What can hang from each mark
X: H Y
T: A G U
U: P
G: P
P: A U
J: H Y
Y: J T X

Every row comes from one small tree of marks. The marks that hang from a mark follow it in brackets, in alphabetical order. Every link used is in the known rows. Which tree was each row made from?
Known rows
X(Y(T)): [ 2.22 -0.30 -0.57 -0.97 -0.37 -2.17 -0.97 -1.37  1.21  0.74  0.11 -0.41
  0.36  2.43 -2.03 -0.81  1.33  0.21 -1.91  1.98]
J(H Y(T X)): [ 2.08 -4.75 -0.47 -1.24 -4.09 -0.97 -0.56 -1.15  0.56  3.01  0.71  0.36
  0.47  1.50 -3.97  1.03 -0.50  2.24 -0.78  1.85]
Y(T): [ 3.19 -1.08  0.74 -0.86 -0.57 -0.87 -1.73 -0.56  1.60  1.25  0.37  1.08
  0.76  1.93 -1.27 -0.29  0.42  0.85  0.55  1.19]
G(P(A)): [ 2.04 -2.83 -0.30 -0.68  0.92 -0.57 -0.14 -2.21  0.02  1.47 -0.99 -1.23
  0.14 -2.54 -1.71 -3.41  0.60  2.42  0.60  0.58]
Y(T(G) X(H)): [ 2.15 -1.99  1.95 -2.48 -2.60 -2.03 -2.52  0.37  6.08  2.65 -0.31  1.43
 -1.07 -0.86 -2.41  0.78  0.24  0.61  0.52  0.15]
J(H Y(T(U) X)): [ 1.77 -5.04 -0.46 -1.04 -4.32 -2.30 -1.59 -1.06  1.75  2.59  1.17 -0.51
  0.56  1.72 -3.94  1.17 -0.40  2.00 -1.69  2.62]
X(H Y(J T)): [ 1.52 -0.46 -0.72 -1.06 -3.06 -3.11 -1.14  0.74  3.81  0.53  0.82  1.63
 -1.07  2.37 -2.43 -0.98  2.90 -0.26 -1.29  3.72]
J(H): [ 1.69 -2.46  1.46 -0.09 -1.49  0.28  2.53 -0.57 -1.11  0.49  0.88  0.05
 -0.48  0.76 -3.60 -0.47 -0.42  2.21 -1.08  4.30]
X(Y): [ 0.87 -0.42 -0.46 -0.26  0.09 -1.51  1.50 -1.09  0.04  0.28 -0.32 -1.07
  0.65  1.25 -2.08 -1.31  1.08  0.52 -2.42  2.53]
P(A): [ 1.15 -1.87  1.04  0.52 -0.06 -0.27  1.56 -2.33 -0.83 -0.25  0.37 -2.16
  0.11 -2.38 -1.60 -1.14  1.02  1.70  1.92  1.57]
Y(J T(G(P) U) X): [ 2.61 -3.03  0.17 -1.29 -3.17 -4.46 -3.36  0.53  5.42  0.81  0.54  0.87
 -0.53  1.54 -3.45 -0.38 -0.34  0.45  0.19  2.52]
G(P(A U)): [ 0.92 -3.25 -0.65  0.16  1.62 -1.58 -1.11 -1.43  0.66  2.06 -0.89 -0.46
  0.54 -3.33 -1.99 -3.35 -0.02  3.35 -0.23  1.41]
J(H Y(T(A U) X)): [ 1.86 -6.02 -0.95 -0.27 -4.77 -1.86 -1.72 -2.36  1.26  3.15  1.27 -0.39
  0.95  0.54 -3.30  0.64 -0.73  2.17 -1.85  2.83]
J(H Y(T(G) X)): [ 1.69 -4.13 -0.38 -1.32 -4.35 -2.09 -0.92 -0.82  1.81  2.40  0.89  0.39
  0.23  1.21 -4.33  1.01 -0.58  2.06 -0.71  2.05]
J(H Y(T(G U) X)): [ 1.37 -4.42 -0.36 -1.04 -4.49 -3.43 -1.89 -0.70  2.96  2.00  1.35 -0.50
  0.30  1.44 -4.28  1.16 -0.55  1.81 -1.69  2.80]
J(H Y): [ 0.74 -3.62 -0.88  0.22 -3.19 -0.81  1.75 -0.61 -1.05  1.29  0.94  0.08
  1.08  1.37 -3.49 -0.19 -0.09  2.41 -1.36  3.41]
J(Y(X)): [ 0.32 -3.62 -0.95 -0.29 -2.06 -0.52  1.13 -0.59  0.41  2.59 -0.89 -0.14
  2.23 -0.19 -1.77  0.18 -0.30  1.66 -0.43 -0.06]
U(P): [ 0.29 -1.35  0.84  0.28  0.64 -1.94  0.89 -1.74  0.18  2.22 -2.38 -1.10
  2.26  0.34 -0.38 -1.81 -0.29  1.24 -0.49  0.66]
T(U): [ 0.66 -1.92  0.91  0.66 -0.40 -2.61 -0.24 -0.03  2.31 -0.39  0.67 -1.52
  1.32  0.71 -1.29 -0.62  0.18  0.80 -2.15  3.44]
J(H Y(T)): [ 2.06 -3.48 -1.03 -0.52 -3.65 -1.53 -0.75 -0.84  0.12  1.76  1.42  0.71
  0.87  2.57 -3.44  0.26  0.20  2.16 -0.84  2.91]
Y(J X(H)): [ 0.78 -3.16  1.15 -0.55 -3.34 -0.13  2.38  1.37  2.05  1.49 -0.36  1.83
 -0.74 -0.39 -2.75 -0.01  0.35  0.96  0.86  2.46]
Y(J T(G) X(H)): [ 2.17 -2.07  1.14 -1.65 -4.36 -2.72 -1.57  1.55  5.50  1.23  0.59  2.76
 -1.39  0.83 -3.25  0.54  0.57  0.30  1.72  2.13]

Write each row's tree
[ 1.78 -0.96  0.04  0.53 -2.73 -6.07 -3.25 -0.15  4.31 -1.09  1.33 -0.19
  0.43  2.66 -2.24 -0.91  0.86  0.01  1.09  3.90]	Y(J T(G U(P(A))))
[ 3.53 -2.00  0.31 -0.18 -3.43 -1.41 -0.33  0.33  0.34 -0.26  2.06  2.33
 -0.68  4.02 -3.75 -0.28  0.41  1.16  1.14  4.93]	Y(J(H) T)
[ 3.51 -3.79  1.09 -1.27 -4.07 -0.67 -0.13 -0.08  0.95  1.51  1.04  1.83
 -1.28  2.51 -4.41  0.84 -0.56  1.31  1.24  3.38]	Y(J(H) T X)
[ 2.46 -0.98 -0.91 -0.49 -2.35 -2.59  0.00 -0.70  0.33 -0.29  1.30  0.38
 -0.60  3.89 -3.73 -0.78  1.31  0.39 -1.51  4.62]	X(Y(J(H) T))
[ 2.69 -2.96  0.98 -1.55 -4.00 -1.09 -1.14  0.97  3.76  2.12  0.31  2.73
 -1.07  1.28 -2.69  0.58  0.72  0.55  1.64  1.80]	Y(J T X(H))
[ 1.46 -4.53 -1.35 -0.58 -3.71 -0.99 -1.80 -1.49  2.57  4.05 -0.28  1.18
  1.78 -0.77 -0.99  0.04  0.28  1.40 -0.20 -0.26]	J(Y(T(A) X(H)))
[ 1.70 -2.56  1.10 -1.30 -4.60 -4.51 -3.03  1.74  7.18  0.68  1.20  1.59
 -1.28  1.18 -3.19  0.75  0.68 -0.08  0.37  3.19]	Y(J T(G U) X(H))
[ 1.17  0.13 -0.67 -1.12 -3.28 -4.26 -1.40  1.13  5.04 -0.06  1.00  1.69
 -1.35  2.10 -2.81 -0.99  2.82 -0.47 -1.26  3.84]	X(H Y(J T(G)))
[ 1.37 -2.62 -0.92  0.97 -0.72 -1.46 -0.33 -2.48  2.02  1.60 -0.43  0.53
  1.15 -3.60 -1.01 -3.76 -0.95  1.79 -0.90  2.02]	T(A G(P))
[ 2.23 -0.38 -1.17 -0.32 -1.60 -2.66 -0.36 -0.56  0.82 -0.24  0.73  0.47
  0.13  3.63 -2.67 -1.01  1.56 -0.05 -1.08  3.47]	X(Y(J T))
[ 0.26 -3.84 -0.25  2.40 -0.95 -3.05 -1.16 -3.65  1.59  2.06 -0.59 -2.18
  2.91 -1.74  0.72 -2.34 -0.73  1.05 -2.58  3.00]	T(A U(P))
[ 1.56 -3.94  1.29 -0.23 -3.43  0.30  3.43  0.25 -0.73  0.84  0.38  0.92
 -0.97  0.79 -4.45  0.25 -0.94  1.76  0.47  4.00]	Y(J(H) X)
[ 3.26 -3.79 -0.51  1.32 -4.47 -2.68 -1.97 -1.32  1.37 -0.03  2.88  1.27
  0.00  2.60 -2.72 -0.83  0.04  0.98 -0.40  6.30]	Y(J(H) T(A U))
[ 2.73 -0.25 -0.01 -0.01 -2.70 -3.12 -1.31  1.13  2.80 -1.01  1.51  2.43
  0.03  3.17 -2.65 -0.61  0.58  0.27  1.84  3.47]	Y(J T(G))
[ 2.98 -2.87  0.00  0.64 -1.62 -2.16 -3.37 -2.27  2.62  1.42  1.19  0.04
  1.49  0.61 -0.36 -0.89  0.02  0.75 -1.01  2.62]	Y(T(A U))
[ 0.38 -1.75  0.21  0.02 -0.28 -5.31 -2.25 -0.60  4.93 -0.91  0.52 -2.44
  0.15 -1.88 -2.30 -2.42  0.37  1.18 -1.52  2.99]	T(G(P(A)) U)
[ 2.24 -4.38 -1.49  0.31 -4.15 -1.09 -0.88 -2.12 -0.30  2.31  1.56  0.74
  1.22  1.36 -2.82 -0.30 -0.12  2.28 -0.98  3.19]	J(H Y(T(A)))
[ 2.29 -3.33  1.21 -1.36 -3.23 -1.39 -2.65 -1.48  5.43  3.53 -0.11  1.58
 -0.53 -2.60 -1.51  0.03 -0.21  0.82  0.31  0.46]	Y(T(A G) X(H))
[ 2.97 -1.11  0.44 -0.19 -3.83 -2.92 -0.77  0.89  2.12 -1.07  2.28  2.31
 -1.05  3.54 -4.19 -0.33  0.25  0.88  1.21  5.19]	Y(J(H) T(G))
[ 2.13 -1.27 -0.92 -0.27 -2.55 -3.90 -1.01 -0.61  1.50 -0.72  1.73 -0.41
 -0.46  4.11 -3.65 -0.63  1.40  0.17 -2.40  5.36]	X(Y(J(H) T(U)))
[ 1.37 -2.65 -1.64  0.08 -2.31 -3.04 -2.48 -0.39  2.34  1.38  0.69 -0.05
  2.49  2.27 -1.18  0.02  0.69  1.00 -0.93  1.27]	J(Y(T(U)))
[ 3.40 -1.66 -0.24 -0.76 -3.31 -3.15 -1.68  0.63  2.41 -0.35  1.72  2.46
 -1.18  3.09 -4.34 -1.45  0.17  1.27  0.86  4.65]	Y(J(H) T(G(P)))
[ 0.18 -0.59 -0.64 -0.39 -2.60 -2.41  1.40  1.01  2.66  0.06  0.37  1.03
 -0.85  1.23 -2.42 -1.41  2.65  0.04 -1.85  4.14]	X(H Y(J))
[ 1.69 -2.89 -0.93 -0.50 -3.88 -2.58 -1.05 -0.46  1.36  1.18  1.57  0.68
  0.61  2.26 -3.82  0.22  0.08  1.93 -0.78  3.13]	J(H Y(T(G)))
[ 1.25 -0.76 -0.72 -0.84 -3.25 -4.45 -2.17  0.84  4.98  0.08  1.27  0.83
 -0.95  2.67 -2.33 -0.82  2.98 -0.50 -2.24  4.49]	X(H Y(J T(U)))
